Each row comes from the steps of one path. Every step used is in the known rows, and no mark comes twice. Write the path behind each row, first mark first.
(in the rows, 128 means zero)
Known rows:
sobi -> muda -> tati -> bimo: [134 118 118 137 130 122 140 139 104 125  88 111 138 148 145 149 192  94
  99 125 116 105 151 144 119 125 128 142 104 168 104 114]
bimo -> ludod -> ludi -> sisof -> bezam -> tati -> pafig -> toti: [123 171 104 140 138 141 115 165 100 153  84 149 109 187  18 147 126  87
 122  35 120 155 215  99 128 140  28 129 172 146 128  75]
bimo -> ludod -> bezam -> tati -> pafig -> toti: [143 137  64 143 173 134 118 155 111 161 113 152 113 150  30 141 143  55
 121  15 122 137 133 113 127 137  53 120 173 145 131  73]
ludi -> sisof -> bezam -> tati -> bimo: [118 143  84 138  98 126 142 135 102 106 113 129 113 145  30 143 107 134
 134 116 165 133 181 102 138 128 110 128 106 193 110  72]
nolido -> muda: [118 136 112 124  97 140 141  92 127 135 112 124 124 133 119 134  99  61
 133  98 133  55 139 149 108 124 144 129 125 114 107 129]
tati -> bimo -> sisof: [143 129 131 137 137 142 125 133  80 128 145 124 106 121 149 126 138 115
 168 119 122 107  67 119 144 130 140 128 161 170 155 100]
pafig -> tati -> bimo: [134 128 117 130 112 122 127 123  55 162 122 140 114 137 130 130 133 115
 127  65 133 113 132 120 100 124 128 125 111 190 141 101]
nolido -> muda -> tati -> bimo: [125 122  91 122 108 113 131  93  99 127  85 120 124 138 139 154 153  25
 123  90 125  39 158 150 107 120 141 130 103 195  98 117]
nolido -> muda -> tati -> pafig: [121 121  95 121 126 121 132 102  96 124  86 120 130 157 132 160 148  22
 123  28 121  52 170 146 111 125 138 131 109 186  99 119]
tati -> bimo: [130 123 128 131 137 125 130 120  70 124 139 131 119 126 134 137 127 121
 132 120 123 118 136 125 130 124 137 122 116 187 134 102]
simam -> nolido -> muda -> tati -> pafig: [119 126 123 110 137 114 119  81  83 116  92 103 135 145 122 165 155   8
 124  30 131  56 175 116 108 134 130 133 146 234 104 123]
bezam -> sisof -> vizus: [116 138  57 118 111 146 125 130 129 122 126 132 127 149 101 115 113 115
 112 105 140 142 113 121 123 133 169 127 106 144 129 147]
ludod -> ludi -> sisof -> bezam: [ 98 163 208 127 128 113 127 144 122 135 107 132 126 154  56 131 126 175
 145 152 108 145 214 109 129 131 117 128 133 128 132 111]
vizus -> sisof -> bezam: [114 132 138 116 120 142 134  94 124 132 168 120 119 149  68 159 138 146
 113  84 101 135  58 130 128 133  86 130 111 111 126 109]
muda -> tati -> pafig -> toti: [134 115 105 124 151 103 109 142  83 139  90 118 124 168 132 151 187   7
 116   4 138 115 139 124 115 127  44 133 112 214 110 115]
sobi -> muda -> nolido: [127 129 153 130 144 126 139 157 133 130 119 112 145 151 131 133 184  91
  96 114 125 135 139 159 101 129 115 139 123  94 103 121]
vizus -> sisof -> bezam -> ludod -> ludi -> tati: [ 88 162 123 116  21 146 126  99 187 136 146 143 128 153  28 145 135 179
 109  94  89 161 132 105 119 141 110 127 113  49 116 106]
simam -> nolido -> muda -> tati -> bimo -> ludod -> bezam: [127 136 123 124 167  90 117  98  90 145  78 125 129 122  84 180 173  31
 124 111 100  51 180 112 107 136 122 128 199 189 126 115]
sobi -> muda: [129 133 136 140 117 148 154 135 137 131 111 116 139 139 126 130 139 129
 105 137 130 120 131 144 120 128 133 143 123  81 114 131]
pafig -> tati -> bimo -> ludod -> bezam -> sisof: [129 140  53 141 143 120 122 136  61 191 103 166 111 134  40  95 144 137
 151  82 103 132 155 113 106 129 136 119 170 162 151 109]
sisof -> bezam -> ludod -> ludi -> tati: [ 93 162 124 127  32 138 125 147 188 128  95 151 131 143  25 156 116 165
  85 141 112 162 167 101 124 138 123 125 126  51 116 118]
ludi -> sisof -> bezam -> ludod: [101 146  69 136  13 134 145 128 117 105 102 127 129 145  27 159 112 155
 126 140 171 154 176 112 129 128  90 134 132 147 104 121]
simam -> nolido -> muda -> tati: [120 132 119 108 110 106 116  84 140 120  77  99 139 127 126 153 155  12
 121 102 135  59 160 125 103 129 126 138 150 179 100 145]
ludi -> tati -> bimo -> sisof: [139 139 136 139 124 118 134 137 139 119 136 134 105 126 150 123 135 113
 166 115 142 105 116 104 146 133 149 131 151 110 144 109]
bimo -> sisof -> bezam -> ludod -> ludi -> tati: [103 168 124 133  35 149 115 161 191 129 100 147 119 140  41 145 126 155
 118 142 110 150 102  99 137 141 123 130 172  33 141 114]
ludi -> tati: [125 137 136 129 111 109 139 130 187 116 119 138 127 132 128 127 127 125
 128 121 147 127 178 110 129 132 132 133 118  67 113 132]
nolido -> muda -> sobi: [116 124  75 133 118 109 124  91 125 131 137 116 128 149 101 140 149  53
 158 108 126  50 144 167 105 125 133 112 123 128  76 118]

Write each row's path:
[108 135 100 132 139 112 130 122 135 143 123 143 129 124  29  68 128 144
 169 131 114 144 148 123 130 129 161 117 131 145 127 120] | ludod -> bezam -> sisof
[121 155  96 130 138 164 107 115 122 156 152 148 109 153  36 149 141 165
 102  91  44 148  98 114 135 141  96 119 150 110 150  66] | vizus -> sisof -> bezam -> tati -> bimo -> ludod -> ludi
[129 131  54 149 154 117 138 151 114 148  68 140 133 142  55 114 198 111
 121 142  91 126 177 133 125 131 137 135 159 137 120 125] | sobi -> muda -> tati -> bimo -> ludod -> bezam -> sisof
[105 162 143 134 114 125 125 139 105 127 111 140 119 149  24 121 111 161
 142 131 110 141 215 101 132 130 133 119 113 187 128  64] | ludod -> ludi -> sisof -> bezam -> tati -> bimo
[131 149 149 139 166 136 103 144  81 156 122 154 119 129 134 139 140 156
 124 149  56 127 178 118 136 133 134 119 175 130 162 112] | tati -> bimo -> ludod -> ludi
[112 164 170 142 153 125 124 153  71 145 104 150 114 149  69 162 132 175
 132 159  87 135 230 103 138 133 100 127 175 140 152  98] | tati -> bimo -> ludod -> ludi -> sisof -> bezam
[136 139 127 132 122 143 124 145  54 160 116 134  98 148  82 158 137 113
 121  69 129 112  26 115 116 131 104 132 157 156 162  88] | pafig -> tati -> bimo -> sisof -> bezam
[114 143 134 123 109 116 141 136 121 112 130 124 128 151 138 155 119 136
 137 115 162 133 186 112 121 131 147 134 109 145 127 134] | ludi -> sisof -> vizus
[124 140  59 141 151 125 122 139 138 151 111 158 124 123  38  92 137 150
 152 146 105 149 152 123 135 134 136 122 186 100 137 134] | bimo -> ludod -> bezam -> sisof
[133 132 131 143 186 117 128 142  81 151 129 155 117 116  83 158 148 147
 132 141  92 124 150 118 136 132 123 118 173 137 153  99] | tati -> bimo -> ludod -> bezam
[134 152 142 134 152 129  98 145  64 193 103 164 113 143 130 133 145 144
 117  94  69 126 171 117 103 130 119 121 173 131 168 113] | pafig -> tati -> bimo -> ludod -> ludi
[122 135  31 137 132 112 128 107 105 151  62 147 122 134  49 116 157  44
 148 103  97  56 186 139 113 126 148 124 159 171 113 125] | nolido -> muda -> tati -> bimo -> ludod -> bezam -> sisof
[101 141  98 124 140 123 130 135 134 140 130 142 126 143  43 110 125 126
 127 110 116 150 118 120 121 135 182 116 112 137 137 122] | ludod -> bezam -> sisof -> vizus
[120 136  75 119  99 158 132  98 167 131 159 122 120 149  29 139 128 137
 106  71 114 147  49 123 131 136  94 129 103 108 115  84] | vizus -> sisof -> bezam -> tati
[ 96 153 117 129  50 157 113 141 129 136 108 143 132 140  25 156 121 167
  83 146  89 160 121 120 125 135 111 121 136 113 130 112] | sisof -> bezam -> ludod -> ludi
[115 168 174 138 146 123 121 158 123 143  90 148 125 153  62 153 131 181
 128 169  92 148 225 109 135 138  88 131 187  75 147 125] | bimo -> ludod -> ludi -> sisof -> bezam
[ 90 166 114 123  28 135 117 139 123 126 115 136 134 152 100 140 116 167
 133 133 125 157 218 109 116 134 165 126 120 143 128 130] | bezam -> ludod -> ludi -> sisof -> vizus
[ 87 158 125 121  23 141 126  91 134 133 155 143 116 151  38 153 135 170
 114  86  82 153 139  99 125 136 121 121  98 106 121  80] | vizus -> sisof -> bezam -> ludod -> ludi -> tati -> bimo
[118 161 115 140  33 138 107 140 144 131 122 149 114 125 115 111 129 150
 161 132 107 131 143  99 136 134 161 125 161 110 146 101] | bezam -> ludod -> ludi -> tati -> bimo -> sisof
[118 167  92 135 127 135 110 157 116 141 113 154 117 151 111 143 118 150
 123 126 100 144 228 102 132 140 157 123 149 147 150  94] | bezam -> tati -> bimo -> ludod -> ludi -> sisof -> vizus
[136 139  67 144 155 129 121 154 175 152 111 157 125 119  40 127 135 138
 120 136 101 146 134 120 134 137 122 121 177  75 135 101] | bimo -> ludod -> bezam -> tati
[130 139 124 124 130 152 120 154 135 127 139 125 116 140 156 158 132 108
 123 109 133 118  33 124 138 138 152 133 155 101 160 134] | bimo -> sisof -> vizus
[122 130 104 140 146 115 128 134 120 137 138 144 120 115  42 112 129 128
 138 112 114 134 133 112 132 129 161 111 112 178 129  61] | ludod -> bezam -> tati -> bimo
[127 136  62 147 162 127 127 132  85 150 120 159 116 123  43 103 135 140
 155 137  99 135 163 116 141 131 148 117 172 159 147 110] | tati -> bimo -> ludod -> bezam -> sisof
[122 144  69 145 148 108 137 138 140 139 111 167 115 125  40 100 135 137
 156 130 116 135 211  97 137 136 153 121 163 101 131 111] | ludi -> tati -> bimo -> ludod -> bezam -> sisof
[112 160 110 134  39 162 104 154  60 174 106 148 106 149  44 143 135 149
 119  86  95 136  54 108 110 134 118 123 166 153 165  88] | pafig -> tati -> bimo -> sisof -> bezam -> ludod -> ludi
[ 92 158 119 132  44 135 127 140 134 125 107 151 126 144  28 163 118 157
  87 131 106 149 178  98 126 135 127 119 113 109 120  93] | sisof -> bezam -> ludod -> ludi -> tati -> bimo
[135 137  42 132 119 165 126 104 114 135 154 138 104 150  43 167 136 143
  94  79  93 134  65 112 141 139  75 127 143 126 135  75] | vizus -> sisof -> bezam -> tati -> bimo -> ludod
[105 156 107 127  46 132 115 137 128 144 106 147 123 160  82 127 129  72
 123  19 128 149 205  99 111 133  82 122 124 139 114 101] | bezam -> ludod -> ludi -> tati -> pafig -> toti
[104 164 126 136  64 156 117 158 139 124 117 150 115 160  39 156 125 155
 123  73 102 151 116  93 144 145 136 128 165  83 146  96] | bimo -> sisof -> bezam -> ludod -> ludi -> tati -> pafig
